What can hang from each mark
disa: dize soduno vovu zegid
soduno: disa
dize: disa kazot
kazot: dize tibi
zegid: disa nodar
kiti: disa
nodar: zegid
vovu: disa

Each row was made from one small tree. Brackets hold a mark, then the marks that hang from it, in alphabetical order. Every link used is in the known rows. Write each row's tree.
Known rows
{dize disa}: [ 0.002  0.560  0.999 -0.006 -0.407 -0.865  0.338  0.147 -0.101 -0.556
  0.888 -0.276 -0.152  0.810  4.428  0.693 -0.340  0.487 -0.630  0.185
  1.140 -1.995  1.717]
{nodar zegid}: [-0.631  0.259  1.139  0.174 -1.045 -1.804  0.471 -0.040 -0.494  0.369
 -1.107 -0.237 -0.958  0.489  0.241  0.504  0.302  0.634 -0.599  0.196
  0.687  1.767  3.107]
{soduno disa}: [-0.212  1.018  1.009  0.035  0.383 -1.974  0.362  0.039 -0.397  1.218
 -0.650 -0.341 -0.971 -0.167  0.446  0.685  0.121 -0.718 -0.763 -0.018
  0.035 -1.130  2.324]
{zegid {disa soduno vovu} nodar}: [ 0.010 -1.187 -1.078 -0.294 -0.378  0.875 -1.437  0.154  0.217  1.334
  1.035  0.081  0.189 -1.477  0.147  0.931 -0.103 -1.798  0.359 -0.278
 -1.030  0.261  0.217]
{zegid {disa {dize {kazot tibi}} soduno} nodar}: [-0.197  0.153 -0.956 -0.818 -0.657  1.511 -1.105  0.474  0.265  0.654
  1.190  0.492 -0.461 -1.237  0.570  0.528  0.301 -1.297  0.415 -0.364
 -0.802 -0.331  0.394]
{kiti {disa dize {zegid nodar}}}: [ 0.636 -0.042  0.464  0.075  0.216  0.089 -0.019 -0.644  0.036 -0.546
 -1.247 -0.742 -0.297 -0.285 -2.553 -1.386 -0.381 -0.687  0.172 -0.196
  0.327  0.796  0.607]
{zegid nodar}: [ 1.490 -1.085  0.421 -0.386 -0.933 -0.751 -1.278 -0.048 -0.461  0.615
 -0.617 -0.325 -0.877 -0.293  0.579  0.162 -1.092 -0.778 -0.265 -0.264
 -0.108  0.069  2.512]
{disa dize soduno vovu zegid}: [-0.628 -0.992 -1.757  0.103  1.494 -0.201  0.194 -0.334  1.463 -0.885
  0.862 -0.298  1.332  0.549 -4.035 -1.282 -0.598  1.091  0.816  0.197
 -0.108  1.260 -3.790]
{kazot {dize disa} tibi}: [ 0.505 -0.095  0.900  0.266 -0.528 -0.786  0.109  0.986 -0.278  0.256
 -0.851 -0.700  0.002  1.118  4.686 -0.198 -0.801 -0.104 -0.638  0.663
  0.945 -2.485  0.871]
{vovu {disa dize soduno {zegid nodar}}}: [-0.027 -1.210 -0.449 -0.702  0.103 -0.132  0.570 -0.447 -0.049 -1.006
  0.177  0.193  0.076  0.207 -1.928 -1.607  0.645  0.028  0.069 -0.811
  0.076  0.493 -1.136]
{dize disa kazot}: [ 0.434  0.615  1.228  0.123 -0.499  0.706  0.178  0.227 -0.390 -0.522
  0.895  0.317 -0.047  0.565  3.314  1.111  0.365  1.213 -0.323  0.124
  0.147 -0.914  1.710]
{kazot {dize {disa vovu}}}: [ 0.908 -0.536  0.481  0.521 -0.235 -0.352 -0.048  0.724  0.084  0.181
 -0.380 -0.950  0.417  0.809  5.746  0.343 -0.855 -0.725 -0.275  0.434
  0.581 -1.795  1.125]
{kiti {disa dize soduno {zegid nodar}}}: [-0.151 -0.273 -0.068 -0.064  0.688  0.126  0.269 -0.678  0.808 -0.345
 -0.196 -0.918  0.139 -0.389 -3.649 -1.520  0.140 -0.520  0.437 -0.273
 -0.184  1.463  0.051]
{nodar {zegid disa}}: [-1.374  0.688  0.793  0.034 -1.118 -1.032  0.341  0.308 -0.548  0.777
 -0.588  0.126 -0.922 -0.145  1.347  1.154  0.937 -0.122 -0.528  0.187
  0.559  1.028  3.029]
{nodar {zegid {disa {dize kazot} soduno vovu}}}: [-1.504  0.752 -0.133  0.154 -0.690  0.138  0.402  0.104  0.069  0.393
  0.184  0.310 -0.245 -0.366  0.010  0.856  0.996  0.048  0.126  0.126
 -0.031  1.970  0.851]
{vovu {disa {dize kazot}}}: [ 1.249  0.307  0.897 -0.313 -0.733  0.300  0.727 -0.774 -1.043 -1.069
 -1.973  0.585 -0.731  0.201  0.718 -0.463  0.163  0.791 -0.451 -0.628
  0.553 -0.593  0.278]
{soduno {disa dize}}: [-0.179  1.816  0.549 -0.140  0.372 -1.602  0.535  0.011 -0.133  0.491
 -0.454 -0.266 -1.043 -0.072  1.059  0.224 -0.182 -0.897 -0.534 -0.073
  0.436 -1.545  1.396]
{zegid {disa dize soduno vovu} nodar}: [ 0.036 -0.436 -1.521 -0.477 -0.384  1.256 -1.275  0.132  0.500  0.600
  1.248  0.150  0.091 -1.378  0.836  0.470 -0.401 -1.958  0.603 -0.316
 -0.617 -0.157 -0.693]
{soduno {disa dize vovu zegid}}: [-0.402  0.596 -0.307  0.268  1.163 -1.148  0.279  0.006 -0.011  0.215
  0.031 -0.129  0.049  0.038 -1.827 -0.441 -0.194 -0.748 -0.024  0.089
  0.074 -0.364 -1.229]
{disa vovu zegid}: [ 0.513 -1.788 -0.296  0.561  0.820 -0.775 -0.448 -0.284 -0.066 -0.092
 -0.922 -0.150  0.857  0.551 -3.210 -0.436 -0.882  1.093  0.092  0.408
  0.038  0.946 -1.636]
{vovu {disa {dize kazot} soduno {zegid nodar}}}: [ 0.164 -1.194 -0.352 -0.641  0.028  0.653  0.507 -0.388 -0.184 -0.979
  0.119  0.504  0.130  0.105 -2.442 -1.396  1.021  0.374  0.215 -0.835
 -0.412  1.029 -1.146]

Write each row's tree
[-0.152  0.651 -0.192  0.325  1.092 -0.377  0.215  0.042 -0.150  0.256
  0.023  0.175  0.082 -0.081 -2.300 -0.216  0.140 -0.414  0.139  0.059
 -0.428  0.137 -1.238]  {soduno {disa {dize kazot} vovu zegid}}
[ 0.225 -0.587  0.355  0.528  0.270  1.164 -0.070  0.206 -0.283 -0.771
  1.364  0.450  1.040  0.699  0.431  0.471  0.375  1.346  0.190  0.284
 -0.229  0.229 -0.919]  {dize {disa vovu zegid} kazot}
[-1.661  0.175  0.101  0.231 -0.666 -0.672  0.351  0.094 -0.018  0.889
  0.049  0.040 -0.236 -0.343 -0.037  1.019  0.982 -0.075 -0.151  0.196
  0.020  1.895  1.541]  {nodar {zegid {disa soduno vovu}}}
[ 0.348  0.696  1.285  0.158 -0.634  0.624  0.146  0.244 -0.678 -0.456
  0.532  0.517 -0.052  0.685  2.181  0.731  0.179  1.576 -0.435  0.311
  0.253 -1.132  0.755]  {dize disa {kazot tibi}}
[ 1.214  0.351  0.930 -0.316 -0.800  0.272  0.718 -0.751 -1.161 -1.038
 -2.177  0.671 -0.754  0.248  0.204 -0.657  0.073  0.943 -0.509 -0.525
  0.589 -0.663 -0.204]  {vovu {disa {dize {kazot tibi}}}}
[-0.856  1.139 -0.467 -0.489  0.057  0.866  0.085  0.225  0.649  0.307
  0.365  0.376 -0.304 -0.623  1.383  1.085  0.588  0.174  0.124 -0.018
 -0.194 -1.047  0.484]  {zegid {disa {dize kazot} soduno}}
[-0.069 -0.218 -0.252  0.538  1.174  0.266  0.554 -1.084  0.876 -0.522
 -0.840 -0.888  0.792 -0.272 -4.300 -1.399 -0.210  0.176  0.539  0.025
 -0.102  1.640 -1.671]  {kiti {disa dize soduno vovu zegid}}
[-0.190  0.668 -0.183  0.345  1.031 -0.407  0.188  0.066 -0.276  0.268
 -0.186  0.271  0.098 -0.016 -2.892 -0.416  0.075 -0.218  0.081  0.158
 -0.381  0.029 -1.720]  {soduno {disa {dize {kazot tibi}} vovu zegid}}
[-0.666 -1.413 -0.652  0.105  0.514 -0.043 -0.164  0.219  0.685 -0.512
  2.932 -0.337  1.324  0.521  0.313 -0.279  0.052 -0.038  0.310  0.055
 -0.057  0.198 -1.249]  {dize {disa soduno vovu {zegid nodar}}}
[ 0.794 -0.417  0.598  0.570 -0.432 -0.448 -0.083  0.766 -0.304  0.234
 -0.946 -0.657  0.452  0.979  4.069 -0.230 -1.114 -0.194 -0.451  0.729
  0.766 -2.089 -0.247]  {kazot {dize {disa vovu}} tibi}
[ 0.054 -0.078  0.236  0.404  0.133  1.236  0.171 -0.095  0.317 -0.351
  1.797  0.178  0.952  0.278  1.373  0.918  0.463  1.235  0.226  0.136
 -0.613  0.315 -0.365]  {dize {disa soduno vovu} kazot}
[ 1.067  1.167  0.472 -0.189 -0.480  0.143 -0.026 -0.218 -0.224 -0.693
 -1.545  0.356 -0.771  0.436  0.137 -0.073 -0.928  1.428 -0.161  0.176
  0.525 -0.675  0.090]  {disa {dize {kazot tibi}}}
[-0.169 -0.656 -0.092 -0.477  0.366  0.306  1.065 -0.517 -0.085 -1.141
 -0.332  0.493  0.188  0.428 -2.309 -1.226  1.117  1.205  0.041 -0.638
 -0.095  0.653 -1.359]  {vovu {disa {dize kazot} soduno zegid}}
[ 0.252 -0.374 -1.420 -0.414 -0.438  2.032 -1.376  0.162  0.358  0.618
  1.268  0.446  0.129 -1.500  0.284  0.689 -0.056 -1.617  0.751 -0.351
 -1.117  0.357 -0.711]  {zegid {disa {dize kazot} soduno vovu} nodar}
[-1.826  1.131  0.196 -0.133 -0.887 -0.247  0.581  0.320 -0.034  0.424
  0.070  0.370 -0.656 -0.176  0.037  0.695  1.232  0.311 -0.126  0.162
  0.238  1.456  1.491]  {nodar {zegid {disa {dize {kazot tibi}} soduno}}}
[-0.572  1.107  0.234 -0.095  0.949 -0.849  0.495  0.321 -0.102  0.270
  0.177  0.113 -0.484  0.126 -1.505 -0.169  0.594 -0.292 -0.142 -0.047
 -0.156 -0.427  0.296]  {soduno {disa {dize kazot} zegid}}
[ 0.827 -0.181 -0.987 -0.335 -0.881  1.230 -1.568  0.141 -0.274  0.406
  0.200  0.333 -0.324 -1.296  1.926  0.602 -0.885 -2.097  0.335 -0.243
 -0.136 -0.836 -0.136]  {zegid {disa dize vovu} nodar}
[-0.622  1.130  0.255 -0.077  0.882 -0.902  0.476  0.329 -0.230  0.293
 -0.033  0.215 -0.491  0.184 -2.091 -0.374  0.507 -0.108 -0.193  0.052
 -0.106 -0.556 -0.160]  {soduno {disa {dize {kazot tibi}} zegid}}
[ 1.737  0.454 -0.184  0.395 -0.149  0.894 -0.407 -0.651 -0.113 -0.745
 -1.484  0.259  0.034  0.057 -0.259  0.087 -1.424  1.005  0.314  0.174
  0.071  0.257 -1.455]  {disa {dize kazot} vovu}
[ 0.226 -0.594  0.205  0.468 -0.104 -0.431  0.110  0.753  0.240  0.372
 -0.217 -0.775  0.722  0.901  3.277 -0.324 -0.754 -0.064 -0.252  0.666
  0.402 -1.650 -0.597]  {kazot {dize {disa soduno vovu}} tibi}
[-0.176 -2.863 -1.456  0.119  1.044 -0.260 -0.849 -0.154  0.887  0.398
  1.313 -0.397  1.329 -0.048 -5.055 -0.872 -0.327  0.170  0.719 -0.021
 -1.148  2.412 -2.188]  {disa soduno vovu {zegid nodar}}
[-0.434  0.660 -0.915 -0.068  0.204  1.348 -0.210 -0.051  0.574  0.272
  0.256  0.429  0.269 -0.831  0.553  1.036  0.154  0.055  0.400  0.065
 -0.446 -0.430 -1.075]  {zegid {disa {dize kazot} soduno vovu}}
